Each row was made from one path, in order. Every step used is in the known rows, and no mark comes twice. Write each row's path.
Known rows:
L-Q-K-G-J: [-1.14  1.98  1.78 -1.53 -0.54  3.48 -2.03 -0.50  0.26 -2.94 -0.20  0.39
  0.17  2.73  2.37 -2.26 -2.77  3.74 -0.38]
G-L-Q-B-Y: [-0.08 -0.07  1.28 -1.37 -1.47  0.96 -0.74  0.19  0.34 -2.21  0.53  0.40
 -0.23  1.22 -3.54 -3.69 -0.74  0.87 -3.07]
Y-K: [ 1.12 -1.18 -0.40 -0.42  0.44 -1.45  0.49  0.28 -1.22  1.58 -0.26 -0.88
 -0.24 -0.35  3.79 -0.02 -0.64 -0.58  4.04]
J-G-L-Q-B-Y-K: [-0.54  1.70  3.22  0.33 -1.23 -1.08 -0.29  1.17  0.36 -0.41  0.16 -3.22
  0.58 -0.36 -3.12 -2.93  0.42 -1.23 -0.88]
G-K: [ 0.06 -3.07  0.31 -0.42 -0.31  0.28 -0.20 -0.88 -0.77 -0.67 -2.34 -0.79
 -0.18  0.68 -2.95  0.84  2.09 -0.76 -0.11]
Y-B-Q-K-G-L: [-0.30 -8.78  3.35 -0.03 -1.48 -0.41  0.09 -0.26 -0.62 -1.31  1.63  3.15
  0.70  3.00  3.65 -2.79 -5.16  2.36  3.71]
B-Y: [ 1.07  2.87 -0.95  0.68 -0.35  0.69  1.45  0.91 -0.64 -0.53  0.78  1.10
  0.16 -0.10 -0.91 -2.93  0.40  1.26  0.11]
Y-K-G-L-Q-B: [ 1.91 -3.19  0.30 -2.31 -0.07  1.06 -0.75 -0.16 -1.06 -0.19 -0.41  0.78
  0.10  0.59  2.49 -1.64 -2.22  1.76  2.16]
B-Y-K-Q-L: [ 3.39 -1.23  0.09 -0.21  0.12  0.04  0.86 -0.29 -1.44  0.63 -0.76 -1.33
  0.42  1.29  4.05 -4.35 -2.22  3.35  2.44]
Y-B-Q-K: [-0.70 -6.69  3.08  0.86 -1.00 -1.60  0.17  0.63 -0.37 -0.73  2.14  2.05
  0.07  2.24  4.89 -2.14 -4.05  0.48  4.00]
G-L-Q-K: [-1.58 -1.20  3.25 -1.38 -1.82  0.78 -1.80 -1.41  0.10 -2.20 -0.69 -0.55
  0.09  2.34 -1.20 -3.07 -2.21  1.48 -2.68]
J-G-L-Q-K-B-Y: [-0.53  2.74  4.52  0.60 -2.15 -0.65 -0.07  1.36  1.04 -1.73 -0.66 -2.98
  0.97  1.17 -2.58 -4.68 -0.76  0.72 -2.80]
Q-B-Y: [ 1.67  2.86 -0.47 -0.52  0.05  0.44  0.40  2.06  0.45 -1.32  0.56  2.59
 -0.88 -0.91 -1.05 -2.15  1.50 -0.79 -0.63]
K-G-L-Q-B: [ 0.96 -2.71  0.73 -2.17 -0.65  3.07 -1.44 -0.79  0.05 -2.11 -0.25  1.88
  0.55  1.38 -1.64 -2.04 -2.15  3.10 -2.39]
K-B-Q-L: [ 2.50 -4.77  1.56 -0.41 -1.20 -1.13  0.58  2.61  0.62 -0.69  0.02  0.67
  0.53  3.10  3.58 -2.71 -2.56  1.92  0.45]
L-Q-B-Y-K: [ 1.06  2.43  0.08 -0.84  0.16  0.77 -0.79  1.67 -0.19 -1.40  1.31 -0.17
 -0.94 -0.15  1.80 -3.62 -0.15 -0.21 -0.66]
L-Q-K: [-1.39  1.92  2.64 -0.58 -0.43  1.36 -2.43 -0.50  0.11 -2.25 -0.07 -0.79
 -0.44  1.46  2.68 -2.87 -1.64  0.95 -2.31]
L-Q-B-Y: [ 0.64  3.05  0.24 -0.59 -0.03  1.44 -1.05  1.52  0.48 -2.22  1.45  0.29
 -0.81  0.03 -0.10 -3.63  0.11  0.15 -2.95]
B-Y-K-Q: [ 3.27 -0.78 -0.77  0.35  0.17 -0.20  1.86 -0.20 -1.37  0.68  0.66 -0.69
  0.27  0.58  3.88 -3.59 -1.36  2.57  3.11]
J-G: [-1.12  2.04  2.42  1.65 -0.23 -1.18 -0.07  0.69  0.80  0.61 -0.26 -3.12
  0.87 -1.21 -2.14  0.22  1.21 -1.84 -0.58]

Write each row's path:
[ 0.12 -1.53  2.73 -1.80 -1.03  2.14 -1.38 -1.67 -0.36 -2.11 -2.11  2.89
  0.42  1.86  0.95 -2.13 -2.53  3.07 -0.14]	Q-K-G-L
[ 0.85  3.27  2.15 -0.58 -0.96  1.11 -0.73  1.47  0.39 -2.86  0.05 -0.16
 -0.39  2.02  3.49 -5.60 -1.99  2.42 -2.50]	L-Q-K-B-Y
[-2.38  1.15  5.01  0.51 -1.67 -0.56 -1.55 -0.42  0.84 -1.15 -0.86 -3.61
  0.90  0.68 -3.06 -2.28 -0.50 -0.59 -2.64]	J-G-L-Q-K
[ 3.24 -0.82 -0.42 -0.75 -0.03 -2.10  1.66  2.29 -0.50  1.16 -0.56 -0.81
 -0.24  0.51  5.42 -1.46 -1.33  0.54  3.87]	Y-K-B
[ 1.91 -6.94  1.99 -1.02 -0.22  0.90 -1.49 -2.73 -0.47 -0.69 -4.07 -2.99
  0.41  2.63 -0.65 -0.96 -0.47  2.35 -1.24]	G-K-Q-L
[-0.12 -6.26  2.04 -0.05 -0.82 -0.34 -1.02  0.21 -0.41 -0.20  0.52  0.73
  0.71  2.47  1.97 -1.27 -2.15  0.78  1.15]	B-Q-L
[-1.98  0.57  3.72  0.73 -1.46 -0.70 -0.85 -0.19  0.89 -0.40 -0.14 -4.22
  1.14  0.27 -4.43 -1.58 -0.03 -0.73 -2.77]	J-G-L-Q
[ 2.41 -4.07  0.62  0.29 -1.16 -1.50  1.87  2.83  0.68 -0.62  1.87  1.45
  0.34  2.22  3.25 -1.77 -1.43  1.12  1.09]	K-B-Q
[ 0.52 -0.61  1.12 -1.62 -1.26  0.22 -0.49  0.39 -0.28 -1.42  0.38 -0.13
 -0.31  1.02 -1.48 -3.72 -1.04  0.55 -0.99]	G-L-Q-B-Y-K
[-0.48  1.61  1.41 -1.64 -0.58  2.98 -0.76 -0.53  0.23 -2.27 -1.52  2.84
  0.29  2.52  1.92 -0.56 -2.15  3.68  2.51]	Q-K-G-J
[ 0.76 -2.43  3.36  0.82 -0.19 -0.81 -0.63 -0.59  0.96 -0.35 -2.13 -4.04
  0.52 -0.13 -3.16  0.36  2.34 -1.57 -1.46]	J-G-K-Q-B
[-0.27 -0.91  3.22 -1.70 -2.08  0.38 -1.09 -0.17  0.58 -2.42 -0.89 -0.52
  0.06  2.85 -0.22 -4.02 -2.52  2.20 -2.76]	G-L-Q-K-B
[ 2.43  2.55 -1.51 -1.59  0.16  1.34  1.14  2.24 -0.17 -0.93  0.29  2.98
 -0.56  0.13  0.86 -1.53  0.12  1.33  3.84]	Q-B-Y-K-G-J
[ 2.12 -2.77  0.20 -0.80 -0.76 -0.39  0.94  1.04 -0.01 -1.00 -2.64 -0.71
 -0.22  1.47 -1.38 -0.60  1.50  0.37 -0.44]	G-K-B
[ 2.12 -6.86  1.55 -0.73 -1.30 -0.55  0.24  1.12 -0.31 -1.17 -2.39 -0.27
  0.29  3.07 -0.09 -1.43  0.12  0.88  0.30]	G-K-B-Q-L
[ 3.50  2.62 -0.79  0.07 -0.80 -0.32  2.57  3.13  0.42 -0.91  0.25  0.96
  0.08  1.00  1.30 -4.13 -0.51  2.34 -0.22]	K-B-Y
[ 3.01 -4.39  0.03 -0.27 -0.48 -2.56  2.00  2.54 -0.75  1.07  1.32  0.36
  0.06  1.41  6.42 -1.45 -1.81  0.32  5.08]	Y-K-B-Q
[ 1.30  1.51  2.56 -0.86 -0.87 -0.37 -0.15  1.39  0.79 -1.75 -1.70  1.31
 -0.49  1.62  4.02 -2.71 -1.43  1.33 -0.12]	Q-K-B
[ 0.00 -7.33  2.78  0.35 -0.74 -0.30  0.09  0.27 -0.61 -1.02  2.02  3.10
  0.51  2.38  5.22 -2.41 -4.68  1.92  4.06]	Y-B-Q-K-G
[-0.31 -7.51  1.44  1.11 -0.69 -1.77  1.00  0.93 -0.39  0.09  3.10  1.24
  0.38  1.67  3.34 -1.42 -3.51  0.33  3.89]	Y-B-Q
[ 1.90  1.74 -0.23 -1.28  0.41  2.14 -0.98  1.41 -0.42 -1.74  1.13  0.90
 -0.56 -0.02  2.18 -3.76 -0.90  1.44 -0.69]	L-Q-B-Y-K-G
